Known rows, with every step that occurs:
rupeg-ruvanin-zafoz-gamo-zoraf: [ -2   7   0  -7 -73  11  -2  12 -23 -15  -5  -2  10   0 -12   5  -2  14
   3  72   0   9   6   5   5  37]
ruvanin-zafoz-gamo-nedemu-zevez-feru: [  9  12   7 -16 -13  -7  10  54  -7  -7   6   1  -6  -1 -18   3  -6  10
   2   6   1   2  39 -13 -23  -3]
zevez-zafoz: [ -7  14  11   3 -58 -19  31  10  -9  -2   1  -3   4  -1 -13   3   7  -2
 -17 -15  -4  -6 -16 -10  -8  -8]
ruvanin-zafoz-rupeg: [ 30  10  16  -2 -44  -4   9  43 -20  -9  -1  11  -7   2 -12   5   5  15
 -23  -6 -11  -3  15  -8  10 -12]
nedemu-gamo-zafoz-rupeg: [ 17 -16   8  20 -13  20 -27 -18 -12  -2  -6 -26  12  -6  -5  15  -4  -8
  -2  -2 -17 -13  34  14  -2  11]
rata-zevez-nedemu-gamo-zoraf: [-25 -19   5  18  19  -9  21 -27 -24 -10  -7   0  11  -4   4  19   4  32
 -34 -16 -25  -5 -20 -18   8 -12]
kezo-rolaz: [ 45  20  20  -1 -23 -21  27   0 -19  -7 -14  -2  20   6 -15  13   5   7
   2  36   4   3  41   1  -3   9]
feru-zevez-zafoz-ruvanin: [ -1  15  10  -8 -24 -22   4  -4  -9  12  -3   8   1  -6 -14 -27   5   4
 -26 -23   1  10 -18 -12 -17  -7]
zoraf-gamo: [ -3   0  22 -20  -6   1   3 -49 -31   5  -5  -3   9  -4   1 -27   2   8
   3  26 -31  -1  50  23  19 -10]
ruvanin-zafoz-gamo: [ -5  18  15 -11 -31  -4   0  50 -23  -7   2   3  -6   0 -17   5  -2   7
   8  30 -11   1  31   7  -5 -11]
kezo-feru-zevez-zafoz: [-10  18   1  -3   6 -33  25   2  -4  -1  -8  23   2  -5 -22 -22  -2   4
 -12 -22  11  -5 -13  -7 -22 -37]
rata-zevez: [ -7   3   8   6  29  -9  29 -41 -31  -4  -3  21  12  -9  -4  12   3  35
 -14  10 -20  -4 -42  -2  18 -23]
rolaz-kezo-feru-zevez-nedemu: [ 10   6   3  -3  12 -30   6  39 -10  12   8  -2   4  -2 -24  -7 -15 -16
 -23   9  -7  -4 -51 -14   0 -16]
feru-zevez-zafoz: [-10   9  10  -2 -20 -25  -4  -7 -11  11   0   7   5  -9 -15 -23   6   9
 -15 -40  -1   5  -3  -8 -18 -17]
zafoz-gamo-nedemu-zevez: [ 21  -1   5 -28  26  13   3 -17 -15   2   0 -17   5   0  -9  -3 -11   2
   9  30  -5  -4  38  10 -16  32]
gamo-nedemu-zevez-zafoz-rupeg: [ 41  -7  -4 -11  -4   0  36  -7   3  -5   1 -11   3   1  -5   9  -8  12
 -39 -33  -1  -8  20 -22 -19  29]
ruvanin-zafoz-gamo-zoraf: [-14  12  12  -3 -60  -1   3  54 -34  -8  -2  -4 -10   2 -13   7   2  13
   7  60 -18   1  29  -1  -6  -4]
nedemu-gamo: [ -1  -8   8   8 -23  -1 -13 -33 -16   4   2 -21  15  -6  -7   7  -2   2
  -7  10 -18 -13  44  16   7   7]
rolaz-kezo-feru-zevez-zoraf-gamo-zafoz-rupeg-ruvanin: [ 17  -2   9  -5   3 -12 -28  19 -11   8   1  -4   6  -2 -21 -10 -11 -22
 -15  28 -13  -1 -51 -14   7  -8]
zoraf-gamo-nedemu-zevez-rata: [ 17  -7  11 -28  25   4  25 -39 -17   1  -2  -5  10  -4   3  -9  -9  20
 -14  -8 -29  -3  62   2  11  13]
zafoz-rupeg: [ 54  -2  17  -9 -17   7   7 -27 -26   1  -8   1   6   3  -5 -11   8   7
 -17   0  -9  -8  -1   2  23   9]
kezo-feru-zevez-nedemu: [ -7  10   0  -7  26 -32  32   3  -6  -2 -10  18   4  -3 -18 -23  -6   7
 -18 -32  14  -6  -3  -9 -18 -33]
gamo-zafoz: [  5   5   1  17 -24   9  26  15 -21  -2  -6 -12   9  -6  -9  18 -10  -2
  14  21   0  -9 -10   9 -13  -6]
zafoz-gamo-zoraf: [ -8   1  11 -10 -39  10  -3 -10 -46   4  -9 -20   1   3  -6  -8   3   5
  26  92 -18  -3  16  12   0  21]
zafoz-gamo-nedemu: [ 16   5  13 -30  17  12  -3   3 -16  -1   1 -24   6   1 -13 -11 -11  -5
  11  51  -8  -3  37  16 -14  28]
ruvanin-zafoz: [ -1  18  10   1 -53 -15  26  50 -21  -8   4   8  -4  -2 -14  11  -1  17
 -13  10  -9  -3  18  -4   1 -21]
rupeg-zafoz-ruvanin: [  1  17   3   1 -62  -3  10  24 -22 -12   1   9  -1  -5 -14  12   3   4
 -34  41  -7   6 -25 -25   3   6]

Rows:
[-16 -16   6   4  -8 -18 -14 -12 -17   9  -4 -13   8  -5  -4 -20   2  15
 -25 -40  -8   2  32 -11 -15  -3] -> feru-zevez-nedemu-gamo-zoraf
[-16  -1  -2   3   7 -28  20   0 -10  -2 -12   8   3  -2 -14 -19  -4   9
 -19 -16   5  -8  11 -11 -21 -25] -> kezo-feru-zevez-nedemu-gamo-zoraf
[-14  -6   7   6  35 -15  39 -23 -22  -9  -4  14  11  -4  -1  14   2  32
 -32 -31 -15  -3 -41 -16  11 -22] -> rata-zevez-nedemu
[ -2 -13   6 -11 -24 -13  17 -71 -29   9  -5   6   4   0   6   8   6  21
 -15 -21 -12 -14  17 -21  12 -10] -> nedemu-zevez-zoraf-gamo
[ 34  -6  -9 -14   6   1  43 -16  -5  -2   4 -12   7  -2  -4   9 -15  19
 -28  -6  -1 -10  30 -11 -15  27] -> gamo-nedemu-zevez
[ -1   7   5  -1 -10 -22 -10  42 -17  13   5  -7  -2  -2 -26  -8 -10 -20
  -9  46 -14  -1 -53 -13  -6  -9] -> rolaz-kezo-feru-zevez-zafoz-gamo-zoraf
[  5   1  -2  -5 -14  -4  24 -39 -14   7  -3   7   1  -2  -5  13   2   7
  -4 -33  -2  -5  -1  -8 -13   7] -> nedemu-zevez-zafoz-gamo
[  7  11   7 -15 -14   1   6  50 -12  -9   4  -3  -7   0 -14  11  -8  11
  -5  15  -9   0  43  -2 -18   3] -> ruvanin-zafoz-gamo-nedemu-zevez
[ 24 -12  15 -26  14  10   5 -44 -10  -1  -5 -10   4  -2   4 -21  -1   9
 -23 -15 -28   0  63   2   0  13] -> zoraf-gamo-nedemu-zevez-zafoz-rupeg
[ -5  -4   8  -7   8 -24   4  -7 -14  10  -2   1   8  -5  -8 -25   0  15
 -24 -54   3   3  12 -10 -13 -13] -> feru-zevez-nedemu
[ 57  -4  10 -11 -33  17  -3 -42 -19  -6 -10   2  16   3  -6 -10   5   9
 -18  16   1   0 -11   4  28  38] -> zafoz-rupeg-ruvanin
[-10 -18   5  14 -12  -3  12  12  -4  -7  -3 -29  11   1  -3  15  -6  -7
 -24 -46  -4 -11  28  -7 -13   4] -> zevez-nedemu-gamo-zafoz
[ -6 -20   9  17  45   1  10 -25 -14 -12  -8   3  12  -5   2  21   2  22
 -33 -46 -21  -5 -25 -14   6 -13] -> rata-zevez-nedemu-gamo-zafoz-rupeg
[ 16  -8  22  -7   5  23 -11 -33 -27   0 -13  -8   7  -4   2 -18   1  -2
   9  13 -29  -1  41  21  10  -6] -> zoraf-gamo-zafoz-rupeg
[ 23  -1   5 -29  27   6   7 -12 -10   4   2 -14   7   0 -12 -11  -9   1
  16  22   4  -2  33   0 -20  25] -> zafoz-gamo-nedemu-zevez-feru
[ -7 -16   9   4 -15 -12  14  -2  -6  -4   0 -24  12   2  -2   6  -2  -1
 -32 -45  -7 -11  34  -7  -2   6] -> zevez-nedemu-gamo
[ 35  -3   8  14 -15  21   9   7 -20  -4 -12 -10   6  -2  -6  11  -4  -5
   5   5  -3  -8 -12   4  -3   3] -> gamo-zafoz-rupeg
[ 23 -10  -3 -15 -13  -9  35 -15  -7  -3   3 -16   6   2  -2  13 -10  18
 -34  -8   1 -15  22 -28 -13  19] -> gamo-nedemu-zevez-zoraf
[  7  11   9 -11  12 -27  21  -4 -25  14   2  18  13 -11 -14  -5  -2  32
  -7 -40  -7   0  -4 -11  13  -8] -> feru-zevez-rata
[ 10  -4  19 -28   9   6   7 -30 -17  -1  -1 -17   9  -3   0 -28  -6   8
 -11  27 -29  -1  68  15   5   8] -> zoraf-gamo-nedemu
[ -3   2   1  -7 -16   8 -21  20 -16 -13   4  -4   2  -6 -15  16  -2   6
 -11  23 -11   4  24 -17 -16  17] -> rupeg-zafoz-gamo-nedemu-zevez
[-19   9  14  -1 -65  -5   9  15 -22  -1  -5 -15  -3   3 -11  -2  10  -7
   3  34 -12  -1  -6  -6 -15   8] -> zevez-zafoz-gamo-zoraf
[  2 -10   4  -8 -25  -4  22 -59 -26   7  -9   4   1   0   6  12   2  13
 -16 -10  -9 -10   1 -24   5  -5] -> nedemu-zevez-zoraf-gamo-zafoz-ruvanin
[-18   8   7  -6  12 -27   7 -11 -14   0 -13  15   3  -5 -15 -23  -3   3
  -3  -5   3  -9   1 -10 -16 -45] -> kezo-feru-zevez-zoraf-gamo-zafoz
[ 38  -5   3  12 -26  29   3  -4 -16 -10 -13  -9  13  -2  -7  11  -5  -4
   4  17   4  -3 -19   7   0  22] -> gamo-zafoz-rupeg-ruvanin
[  4 -18   9   4  17  -8 -26  -9  -6   8  -6 -10   9  -6  -6 -17   0   5
 -24 -69  -3   2  28  -7 -18  -5] -> feru-zevez-nedemu-gamo-zafoz-rupeg
[ 23   2   5 -29  31  10  15  -6 -16   1   1 -12   7   0 -10   8 -13   8
   8  16  -8  -5  30   3  -7  34] -> zafoz-gamo-nedemu-zevez-rata
[-14  -7  20 -21  -7 -23 -27 -30 -21  12  -2  -6   6  -5  -5 -34   5  15
 -18 -14 -13  -1  32 -16  -5 -20] -> feru-zevez-zoraf-gamo-nedemu
[-10 -12   8  -2  11 -20 -17 -15  -9  10  -1  -8  11  -7  -7 -21   0  10
 -26 -61  -4   1  34  -6 -15  -8] -> feru-zevez-nedemu-gamo
[-12   2  -2   5  30 -23  16   7   0  -4 -11   9   6  -5 -17 -14  -9   0
 -13 -37  11  -8   8  -5 -28 -31] -> kezo-feru-zevez-nedemu-gamo-zafoz
[-13  -8  25 -24 -39 -17  -2 -24 -23  -1  -1 -21   5   5   1 -13   6   7
 -21  21 -20 -14  33 -22  11 -11] -> zevez-zoraf-gamo-nedemu
[ 14  -4  12 -28   6   7  18 -39  -9   0  -4 -10   3  -2   3 -21  -5   6
 -26   4 -24   3  53   1  -4  16] -> zoraf-gamo-nedemu-zevez-zafoz-ruvanin
[-22  -3  14   4   2 -21  19 -40 -33  -5  -4  14   9  -4  -2  18  10  34
 -23   8 -19 -11 -53 -27  21 -33] -> rata-zevez-zoraf
